Each row was made from one small tree. The marks that hang from a mark follow it in brackets, in alphabetical order. Every link used is in the known rows. Write each row's tree.
Known rows:
pero(fonik nuri seko(bitalen pufo(zutuz))): [ -5  18  17  39 -25  32  23  18 -23   3  36  35 -27 -39  54  76  -6 -40
  90 -28  90]
bitalen(seko(pufo)): [ 40 -27 -12  30  -9  13  -2  21  -3  -9 -15   9 -34 -25  13  14   1  53
  -5 -13  67]
gugime(pufo(kisoz seko(bitalen) zutuz)): [-43  69  12  47  36  27 -55 -44 -56  29 -49   8  18 -20 117 -34  58  10
  30  10 -28]
kisoz(pufo(seko zutuz)): [-27  49 -10  27  31  31 -11 -11  -4  -6 -16  -2 -23 -23  82 -28 -12  23
  20 -10   1]
seko(bitalen pufo(kisoz)): [ 21 -20  14  37 -24  12 -11  -7 -32   7   1 -26 -16 -16  53  28   5  14
  33   8  60]
pero(fonik nuri): [-17  21 -13  -5 -22   8  74  21  28 -10  31  53   2 -21 -10  42  -3 -37
  33  -7  50]
nodom(pero(nuri seko(bitalen pufo))): [-12  28  -5  17 -40  -3  15  30 -17   9  10  13  -2 -34   4  89  -9 -57
  45 -30  50]
nodom(pero(fonik(pufo(kisoz)) nuri)): [-44  79 -52 -20 -41 -20  57 -12  29   5   8  74  44 -61  50  57  35 -48
  46  36  27]
nodom(pero): [-23  34 -33 -12 -10 -16   2   9  -4   9 -23  17  24 -20  -7  29  13 -37
  -6  -4 -20]
pero(fonik nodom): [ 13  12 -31 -20 -25  22  24  24  19  26  36  35 -14 -32  30  46  16 -25
   7  13  32]
pufo(kisoz seko): [-50  48  -1  24  21  29 -15 -30   2  30 -59 -15   0 -22  76 -18  20  30
  12   9   0]
pufo(kisoz seko zutuz): [-67  72   3  34  43  17 -38 -47 -33  30 -79  -7   8 -11 107 -26  33  18
  29  17 -23]
pero(fonik(pufo) nuri seko(bitalen)): [ -7  37  20   6 -45  12  39 -12  17   0  75  65  -9 -53  56  45  -3 -38
  66  -2  82]
pero(nodom nuri seko(bitalen pufo)): [ 25   0  20  20 -48   7   8  40 -14  21  57  -4 -41 -14  27  91 -17 -41
  47 -11  79]
pufo(seko zutuz): [-40  57  14  24  45   8 -31 -26 -28  17 -42   8  -8   7  65 -31  12  11
  17 -10 -16]
nodom(pero(fonik nuri)): [-37  52 -45 -16 -30  -8  67  29  19   0   3  65  25 -40 -16  67  12 -70
  23 -11  24]
seko(bitalen pufo(zutuz)): [ 27 -12  29  38   0  -6 -24   0 -57  -6  18  -6 -26   9  42  16  -1  -4
  40  -8  45]
bitalen(seko(pufo(kisoz zutuz))): [  5   2 -18  45   7  12 -24 -10 -33   4 -64   5 -14 -31  71  12  29  49
  19  14  42]
nuri(pero(fonik seko(bitalen))): [  9  -8  13 -16 -40  48  31  28  16  13  25  50 -13 -47  18  43 -19  -9
  47 -33  32]
gugime(pufo(seko)): [-13  44  -6  17  30  33 -26  -8   1  18 -14  14  14 -16  54 -29  30  30
   7 -10 -24]
gugime(pufo): [  8  11 -14   4   6  17 -18  -1  -3   4   5  13  26 -13  22  -9  29  10
   7   5 -29]
nuri(pero): [ 12 -13   2 -30 -20   2  34  23  21  -3   4  30   4   5 -19  11 -19  14
  16  -8 -19]
seko(bitalen pufo(kisoz zutuz)): [  4   2  19  46  -4   4 -30 -20 -62   6 -18 -20 -11  -7  78  19  18   5
  48  16  39]
kisoz(pufo(zutuz)): [ -8  20 -18  15   9  17  -4  -5  -8 -22   4  -1 -11 -18  50  -9 -12   5
  20   6  -2]

Write each row's tree:
[-55  60  28  49  34  12 -41 -48 -57  26 -60  -5  -9  -8 106 -28  29  -1
  23   6   1] | pufo(kisoz seko(bitalen) zutuz)
[-24  32  -6   7 -22   7 -24   5 -26  21 -17   6   8 -42  15  45   4 -52
   8 -25   4] | nodom(pero(seko(bitalen)))
[ 26 -10  -9  37  10   4 -20   9 -29  -9 -33  16 -30 -17  37   7  12  42
   9  -5  48] | bitalen(seko(pufo(zutuz)))
[ -2  20  10  31   3  36   6   0   4 -10  19 -10 -42 -27  55 -20 -29  17
   2 -27  46] | kisoz(pufo(seko(bitalen)))
[ 48 -25  14 -14 -51  28   1  48   1  27  41  11 -34 -18  30  73 -28   6
  45 -16  33] | nuri(pero(nodom seko(bitalen pufo)))
[ 10 -13  30 -11 -30  27   7  20   0  10  13  22 -14 -17   2  28 -28  -3
  32 -30   5] | nuri(pero(seko(bitalen)))
[-63 101 -44 -10 -24  -5  50 -20  31  16  -6  74  34 -63  76  40  33 -32
  47  22  32] | nodom(pero(fonik(pufo(kisoz seko)) nuri))
[ 22  24 -20 -51 -54  29  25  20  53  31  58  72  -3 -56  66  55  -3   7
  54  19  16] | nuri(pero(fonik(pufo) nodom seko))
[-51  92 -36 -12 -28  -7  22 -11   9  12  12  80  33 -64  66  64  26 -62
  69  11  15] | nodom(pero(fonik(pufo(zutuz)) nuri seko))
[-13  64  37  21  21 -20 -36 -56 -35   7  19  33 -11   0 103 -48  17  12
  30  12  16] | fonik(pufo(seko(bitalen) zutuz))
[ -5  25   6   4 -50  26  38  35   2  26  60  45 -31 -43  27  88  -2 -70
  40 -12  76] | pero(fonik nodom nuri seko(bitalen))
[-50  59 -42  -9 -34  18  44  25  22  16  -5  52  21 -64   7  85  10 -68
  41 -21  24] | nodom(pero(fonik nuri seko))
[-57  92 -49 -14 -26 -25  41 -26   2   6  -6  81  48 -54  72  49  44 -56
  58  41  10] | nodom(pero(fonik(pufo(kisoz zutuz)) nuri))
[ 12  46 -24 -31 -47 -17  61  10  38   5  87  80   0 -29  42  53  14 -36
  39  39  58] | pero(fonik(pufo) nodom nuri)
[ -6  12 -12  31   6   8 -29 -19 -32   9 -39 -20   5 -11  81  21  23  25
  51  30  12] | seko(pufo(kisoz zutuz))
[-30  28  -9   6 -25  35  44  18  29   8  20  41  -3 -49  18  61  -6 -37
  53 -19  49] | pero(fonik nuri seko)
[ -1  26 -26 -18 -36   3  68  37  27  11  51  55 -10 -20   4  69   7 -54
  26   9  50] | pero(fonik nodom nuri)
[  8  11  -1   6 -37  46  -8  21  -6  41  44  24 -34 -55  54  64   8 -43
  23 -12  58] | pero(fonik nodom seko(bitalen))
[-23  72  16   8  29 -15 -35 -54 -11   7   2  32   2  -4 104 -47  20  30
  33  24  -7] | fonik(pufo(seko zutuz))
[ 11  39 -24 -22 -41  28  -9  -7  34  38  59  46  -9 -68  96  49  20  -7
  42  30  40] | pero(fonik(pufo) nodom seko)
[-25  67 -43 -28 -41 -26  62   4  32  -4  36  85  34 -48  18  53  20 -53
  38  15  31] | nodom(pero(fonik(pufo) nuri))
[ 22  -1 -26 -50 -42  21  54  46  39  18  36  63  -7 -26   9  50  -5  -8
  25   3   9] | nuri(pero(fonik nodom))
[-22  40 -30  13  -6  11 -40   8 -26  23 -37   0  14 -41  51  60  14 -22
  47 -11  -6] | nodom(pero(seko(pufo(zutuz))))
[-24  42 -46   1 -42  24  42  39  23  14   6  41  10 -66  21 104   3 -49
  64 -25  54] | nodom(pero(fonik nuri seko(pufo)))
[ -6  37   6 -19 -31  26  40 -18  29  14  23  72  -1 -48  85  -1   6  30
  52  13  35] | nuri(pero(fonik(pufo(kisoz seko(bitalen)))))
[  4  57 -13 -41 -18   9  25   2  29  24  38  91  -5 -29  90  12   9  16
  53  21   2] | nuri(pero(fonik(pufo(seko zutuz)) nodom))
[ 26   2  -5 -19 -28  25 -12  38   0  29  10  16 -17 -16  51  66 -14  16
  62  -2  -4] | nuri(pero(nodom seko(pufo(zutuz))))
[ 21  -2   1 -28 -54  44  27  42  16  31  43  53 -25 -44  29  69 -14 -25
  39 -18  34] | nuri(pero(fonik nodom seko(bitalen)))
[ -3  32 -14  -7 -24  34  -5 -25  35  17  40  43   4 -67  82  20  12   9
  52  13  37] | pero(fonik(pufo) seko)
[ -5  38 -11 -15 -33 -12  68  -6  40 -17  66  76  10 -29  31  26   8 -18
  50  20  57] | pero(fonik(pufo) nuri)
[-37  46 -47  -9 -24  35   2  14  15  28 -21  37  18 -74  32  63  18 -44
  28 -20   8] | nodom(pero(fonik seko))
[-39  38  26  37  10  24 -19 -33 -26  26 -37 -16 -14 -18  74 -19  16  11
   7  -2  24] | pufo(kisoz seko(bitalen))
